Each row was made from one walk, in order. Every step used is in the known rows, and no mark comes twice. Write each row's walk.
Known rows:
zati/zipuran/dinum: [-27  21   0 -19   5  15 -10  13   3  23 -17  -4 -20   6   5 -48  17 -48
 -14   8  26  32  -7 -33  55 -17 -33  38  30 -13]
vuvet/kupo/fubup/zoma/rizopu/dinum: [-40   5   7   6  11  27  20  -6 -37  21  -3   2  17 -15 -17 -26 -15 -64
 -41 -19 -23  56  -1  -2   9 -27  -9  21  58  -3]
rizopu/dinum: [-27  26 -13   0  19  28  22   5   8  17 -19 -16  -6  -2 -17 -29  10 -42
  -7 -11  22  31  -2 -11  38 -15 -11   8  26 -22]
tetefab/ziku: [-25   3  -3  10  30  40   8  10  15  22  -3 -15   4  -7  10 -30  22 -50
   4  -3   7  35  -7  -7  41   0 -61  -7  32 -51]
kupo/fubup/zoma/rizopu/dinum/zipuran: [-40  12  -8  -6  11  30  22   1  -3  18  -9  -2   3   4   3   9 -21 -51
 -36 -17  14  46 -16  15   7 -30 -15  18  41 -21]
vuvet/kupo/fubup/zoma/rizopu/dinum/likela: [-34  15   3  -3  25  23  26  -3 -27  -1   2   1  28  -4  -5 -24 -34 -81
 -46  -8  -6  71   0  19 -10 -25  -6  23  58 -12]
rulum/likela/zati/zipuran/dinum/rizopu/zoma: [-16  23  15 -33 -25   4 -26  -9  18  16 -21 -16 -16  10   4   9 -24 -85
 -37  21  54  25 -20 -24 -22 -14 -37  31  45 -37]
zati/likela/dinum: [-35  16  -1 -16  32  16 -19  30 -11  -2 -13  -6   8  -3  -2 -31  19 -37
 -25   0  14  38 -14 -10  34 -12 -14   3  39 -43]
likela/zati/zipuran/dinum/rizopu/zoma: [ -6  23  13 -12 -29  15 -40 -11  10  38 -18  -7 -28  11   2  -4 -14 -72
 -36  -6  34  20  -8 -41   7  -8 -44  42  38 -31]
dinum/zipuran: [-32  14  -9 -12  23  30  14  19  25  14 -24 -26  -9  16  26 -19   5 -54
   1  -5  18  34 -10   7  50  -8 -37  12  15 -41]
kupo/fubup/zoma/rizopu: [-48   8   8  14  10  23  19  -2 -27   8  -2  -2   1  -4   4  -5   3 -61
 -25 -19  -2  52   1   9   0 -17 -40  23  43 -41]
fubup/rulum/rizopu/dinum: [-49  23  15 -28  18  26  19  10  23  36 -25   2 -18  35 -19 -15  -2 -58
 -16 -19  30  36  17 -17  15  -8 -21  17  53 -28]
vuvet/tetefab/ziku: [-30 -24   1   8  10  33  26  11  36  23  15 -23   0 -18   2 -35  17 -39
  -3   6  -2  23  -6  -1  55  12 -55  -3  37 -31]
kupo/fubup/rulum/rizopu/dinum/zipuran/zati: [-17  33  26 -38  19  32  26   5  40  47 -31   4   7  24  39  20 -10 -56
 -31  -3  19  24  -7  -9   8 -17 -16  27  55   1]
vuvet/kupo/fubup/zoma/rizopu/dinum/zipuran/zati: [-16  13   6  -1  18  45  15   2  -4  28 -12   1  26 -21  30  -3 -31 -58
 -45  -7 -14  50 -23   2  10 -30  -9  29  48  20]
zoma/rizopu/dinum/likela/salef: [-43  27  -7   9  15  12   2   7   5   7   5  -4   5  29  -7  -6   7 -60
 -33 -25  -1  64  12 -12   7  10 -15   7   6 -50]
rulum/rizopu/dinum: [-36  12  -8 -12  21  26   9  -1  17  20 -24 -17 -38  20  -4 -12   7 -53
 -13 -12  30  43  12   0  22   0 -30   9  44 -22]
zipuran/zati/likela: [-14  34   4 -10  31  35  -4  20  15   4  -2 -20  33 -16  20 -16  16 -37
  -3   4  20  26 -20  -7  13  -5 -32  10  25 -15]
kupo/fubup/zoma/rizopu/dinum/likela/salef: [-46  27  -2   2  14   4  15  -5 -17   8  10   6  21  12  -8  17  -5 -63
 -58 -20  -4  70  15   5 -30 -15 -14  10  24 -42]
zati/zipuran/dinum/rizopu/zoma: [-26  30  -7 -22 -12  16 -24  -8  12  41 -16 -16 -32   6 -12 -21 -29 -76
 -25   9  39  33 -12 -15  22 -11 -40  43  28  -6]
fubup/rulum/likela/zati/zipuran/dinum/rizopu: [-25  30  41 -43 -11  12 -17  20  32  12 -12  -2  11  35  21  -2  -9 -82
 -42  10  44  33  -7 -55 -10 -26 -31  39  63 -48]
fubup/kupo: [-47  -1   7  -3  40  20  22  -3  11   4  -8 -15   7  -4   9 -38   4 -58
 -14  -9  15  23  20  -4  18  -8 -27   9  35 -32]
vuvet/kupo/fubup: [-22  11  19  -4  14  10  23  -2 -28  21 -16 -13  19 -10  19 -46  18 -66
 -18  -1 -35  33  -1  -2  41 -11 -24  20  46 -21]
rulum/likela/zati: [-23  12  19  -8   7  12  14   7  10 -11 -23 -21   5   8  19  -3  24 -63
 -12   1  23  27  -5 -11  -1  -7 -38  -1  37 -71]
fubup/zoma/rizopu/dinum/likela: [-48  22 -15   7  33  36  16   9   7 -11  -2  -5  -1  11 -20 -11 -33 -66
 -26 -17  33  73   7  16 -14 -19 -18  17  35 -34]
likela/salef: [-41  17   2   1  13   8   3  10  -3  25 -10 -16  -1  15   8 -17  43 -47
 -17 -12 -14  37  18 -20  33   6 -38   2  -4 -54]
vuvet/kupo/fubup/zoma/rizopu: [-48   1  15  10  10  22  16  -3 -44  12  -1  -1  13 -10   4 -27  -5 -73
 -33 -14 -32  58   2   6  10 -16 -34  26  54 -23]
tetefab/vuvet/kupo: [-17 -15   9  20  34  45  18   0  -5  22  -4 -21   3  -2  19 -59  24 -69
  -1 -19 -17  37   3  11  53   8 -50  28  29 -27]
zati/zipuran: [-31  16  -4 -17  14  24  -6  10   6  20 -14 -14  -9   1  -1 -34  24 -42
   3  -9  20  36   5 -16  54 -10 -34  30  19 -43]
kupo/fubup: [-22  21   9  -2  13  12  28  -5 -14  17 -17 -16   6  -4  16 -23  27 -53
  -9  -5  -7  26  -2  -1  32 -11 -34  15  34 -39]
zati/likela: [-41  22  -2 -16  27  22  -1  21   2  -2   1 -22  24   1  -6 -28  15 -40
  -1  -1  20  31 -16   2  21  -5 -31   2  32 -39]
fubup/rulum/rizopu: [-56  16  24 -21  19  25  13  15  21  28 -23  -2 -22  41   5 -20  10 -69
  -8 -15  18  40  24  -8  16   2 -47  20  52 -44]
kupo/fubup/zoma/rizopu/dinum: [-40  18  -1  10   7  27  25  -6 -24  17  -5   1   3 -13 -19  -4  -7 -50
 -32 -22   6  49  -3   2  -1 -29 -16  17  50 -19]

Which walk is each row?
[-29  30  -5  -2  -5  20   0 -10   7  32 -19 -22 -30  11  -4 -18 -31 -84
 -23  11  30  32 -14  -4   8  -5 -43  25  32  -8] -> zipuran/dinum/rizopu/zoma
[-18  30  -7 -12  22  49 -14  26  33  10   2 -13  26  -1  14   8 -14 -31
 -18 -12  26  35 -45  -6  17 -12 -15   8  30  -3] -> zoma/rizopu/dinum/zipuran/zati/likela
[-15  12  20 -31  -6   4  -9  14  10  -3 -22  -5  -7  12  19 -19  18 -59
 -24  15  41  24 -15 -45  13 -21 -31  24  46 -41] -> rulum/likela/zati/zipuran/dinum
[-14  17  13 -10  -1  21 -12  -7  -9   5   7  16  18   4   2  16  -8 -56
 -48 -27  25  54   6 -16 -25 -28 -15  40  52 -55] -> kupo/fubup/zoma/rizopu/dinum/likela/zati/zipuran
[-32  29  -7   2   2  23   2 -15  13  29 -19 -32 -20   3  -9  -5 -22 -81
  -9  -7  24  35  -1  15   4   2 -43  19  21 -38] -> dinum/rizopu/zoma
[-26  23 -20 -16  24  33  20  14  28  19 -24 -23  -4  11   4 -17  -7 -41
 -11  -6  28  29 -12   2  49 -19 -13   7  22 -23] -> rizopu/dinum/zipuran
[ -9  26  -5  -5  28  43  11  18  34  17 -27 -23   3   0  48  -9   4 -47
  -1   3  16  29 -17   1  40  -8 -39  18  10 -17] -> dinum/zipuran/zati
[ -9  36  -1 -11  19  28 -39   1  13  20 -16 -14   8 -20   6   9 -25 -63
 -36   8  24  36 -25   3  -9  -3 -21  17  30 -13] -> zipuran/zati/likela/dinum/rizopu/zoma
[-33  26  -8 -20  14  14 -35   7  -3  14 -14 -16  -1  -2 -17  -4 -26 -64
 -36   2  28  41 -19  10  -2  -4 -19  10  39 -38] -> zati/likela/dinum/rizopu/zoma
[-23  29   0 -24  25  24 -18  29  27  20   2 -19  38   6  44  12  19 -31
 -26   3   5  28 -21 -14  11   2 -33   1  -4 -27] -> dinum/zipuran/zati/likela/salef
[-41  20  -7 -19  29   2   2   1  21  13 -11 -10 -19  43   9   7   8 -68
 -37  -8  18  60  29   3 -11  14 -29   4  24 -45] -> rulum/rizopu/dinum/likela/salef
[-23  28  -3 -28  18  13  -4  16  13   1  -8  -6  -7  20  17 -47  -2 -68
 -16  16  39  46  -8 -14  35 -16 -33  39  30 -21] -> zati/zipuran/dinum/likela
[-23  35 -14  -7  34  24  26   5  20  -5 -15 -18   7  13  -6 -27 -11 -61
 -11  -2  32  46   0  10  20 -11 -11  11  26 -32] -> rizopu/dinum/likela
[ -9  26  17   4   9  14   2  14  10 -14 -14  -2  -1  30  37 -26   8 -76
 -28   0  28  30  -5 -27   3  -7 -43  20  40 -42] -> zipuran/dinum/likela/zati
[ -8  11  18 -12 -13  16 -25  11   0  20 -17   5 -17  11  20 -31  32 -45
 -23  -9  24  16  -4 -59  40 -14 -40  37  38 -34] -> likela/zati/zipuran/dinum
[-45  10  44 -31  13  14  22   2 -11  40 -20   4   8  29  19 -30   8 -81
 -28  -8 -25  40  18 -10  15  -5 -34  26  72 -26] -> vuvet/kupo/fubup/rulum/rizopu
[-25  19  -7   1   9  18 -19  -8  -1  25 -33 -16 -33   0 -13  -9 -20 -79
 -30  -7  15  44   0   8  20  -5 -26  19  27 -41] -> likela/dinum/rizopu/zoma
[-19  26  -1 -18   6  24 -27  10  17  20  -6 -19 -18  17  21 -31  -3 -69
 -28  10  31  45  -4 -26  38 -14 -44  46  43 -14] -> zati/zipuran/dinum/rizopu
[  0  25   4 -22  12  21 -13   3  23   3 -11  -1  10  13   2 -13  10 -47
 -21 -17  37  34   5 -28  17 -17 -12  27  31 -56] -> rizopu/dinum/likela/zati/zipuran
[ -1  16  -5  -3  33  38  -8  22  22  14 -41  -8 -11  -4  51 -15   5 -49
 -21   0  10  36 -17 -11  54 -17 -22  19  17 -21] -> likela/dinum/zipuran/zati
[-32  21 -10 -19  36  19  13   0  30  -2 -18 -16 -25  32   6  -8 -10 -72
 -17  -3  40  57  14  20   1   2 -28  14  45 -31] -> rulum/rizopu/dinum/likela
[-44  32  36 -36  12   4  52   7  -2  12 -22  -8  33   8   2 -11   8 -71
 -14  14  12  31  -9  -2  -2 -23 -15   9  54 -49] -> kupo/fubup/rulum/likela
[-10  21  18 -28  -8  10 -27   9  26  -4 -12 -18  -7  21  34  -2  -2 -77
 -40  18  44  39 -14 -34  -5 -20 -45  34  56 -46] -> rulum/likela/zati/zipuran/dinum/rizopu
[-35  26 -14 -13  31  57  -9  26  27   6   6  -7  29 -10   6  16 -35 -32
 -30  -9  40  45 -36   6 -13 -24 -16  11  31   3] -> fubup/zoma/rizopu/dinum/zipuran/zati/likela
[ -9  24   4  -9  35  29 -25  26   0   0 -17  -3  19 -20  24 -19  19 -34
 -24   6  14  30 -21 -16  24 -13 -17   9  33 -16] -> zipuran/zati/likela/dinum
[-15  31  -3 -25  33  42  -6  31  36   8  -8 -25  34  -3  42  -1   1 -36
  -3  11  28  24 -36   5  20 -11 -33  10  20 -16] -> dinum/zipuran/zati/likela
[-26   6 -11 -12  29  25  -4  23  10   8 -37 -10 -22  15  27 -26   6 -51
 -23  -4  10  41 -10  -4  62 -15 -20  12  22 -45] -> likela/dinum/zipuran
[ -7  37 -13 -26  32  43  -3  23  38  14 -10 -20  35  -9  20   1 -12 -25
 -15   6  39  21 -40  -2  19 -20  -9   5  25   2] -> rizopu/dinum/zipuran/zati/likela
[-51  29  38 -36   5 -15  39   7  -7  28 -15  -2  41  18   5   4  29 -64
 -33   9 -14  35   4 -21 -11 -13 -17  -1  29 -61] -> kupo/fubup/rulum/likela/salef
[-22  27  55 -53 -19  -7  10  10  -1  21 -20  18  26  17  19 -11  17 -62
 -39  15  24  10 -17 -57  -2 -34 -19  30  66 -42] -> kupo/fubup/rulum/likela/zati/zipuran/dinum
[ -7  21  14 -17   8  17 -19   8  19  -5  -9  -7   9  18  25 -15  19 -58
 -11 -16  30  37  11 -20  16  -5 -38  33  25 -76] -> dinum/likela/zati/zipuran
[-24  24  -3 -13  31  21 -35  24   6  -7  -4 -20  11  11  16 -12  -2 -57
 -40   1  19  51 -10  -3  18 -10 -25  11  49 -45] -> zati/likela/dinum/rizopu
[-49  22   2 -18  17   5 -13  23  -4  14  10 -15  30  10   1 -10  38 -33
 -22  -6  -2  36   0 -17  11   7 -29  -7   9 -52] -> zati/likela/salef
[-21  37  25 -59  27  30   9  18  40  37 -14   3  36  20  31  25 -14 -42
 -37   3  31  19 -27  -7 -14 -19  -9  17  66   3] -> kupo/fubup/rulum/rizopu/dinum/zipuran/zati/likela
[-48  33  10 -35  33  23  23  11  37  14 -20   1  -4  49  -7 -12 -22 -76
 -22  -9  41  52  19   4  -8  -4 -19  20  55 -35] -> fubup/rulum/rizopu/dinum/likela
[ -2  21  17  -9 -14  22 -42   8  18  16  -6 -10 -15  22  35 -15  11 -65
 -36  -7  27  32   0 -54  24 -12 -51  47  49 -37] -> likela/zati/zipuran/dinum/rizopu
[-13  34  56 -47 -18  -1  -5   7  15  17 -10   2  26  25  31   7  -4 -83
 -54  16  27  26 -14 -52 -20 -32 -28  41  78 -45] -> kupo/fubup/rulum/likela/zati/zipuran/dinum/rizopu
[-35  25  34 -43  29   9  30  -1   6  21 -17   7  21  36   9 -25 -22 -91
 -43   0  -3  50  13   3  -6 -13  -6  27  78 -14] -> vuvet/kupo/fubup/rulum/rizopu/dinum/likela
[-32  -3  45 -18  31  21  53   1  -6  23  -5  -5  44   3  18 -38   8 -88
 -19   2 -17  32  -9  11  10 -11 -27  26  60 -35] -> tetefab/vuvet/kupo/fubup/rulum/likela
[-31  36  14 -54  38  43  -4  29  58  30 -15  -3  22  29  17  16 -22 -42
 -26  -1  45  27 -21 -10  -6 -12 -15  12  53  -1] -> fubup/rulum/rizopu/dinum/zipuran/zati/likela
[ -9  14   6 -31  11  19 -25  -1  33   5 -13  -3 -22  36  18   8   7 -59
 -27 -20  48  45  20 -15  -1  -2 -31  33  51 -56] -> rulum/rizopu/dinum/likela/zati/zipuran
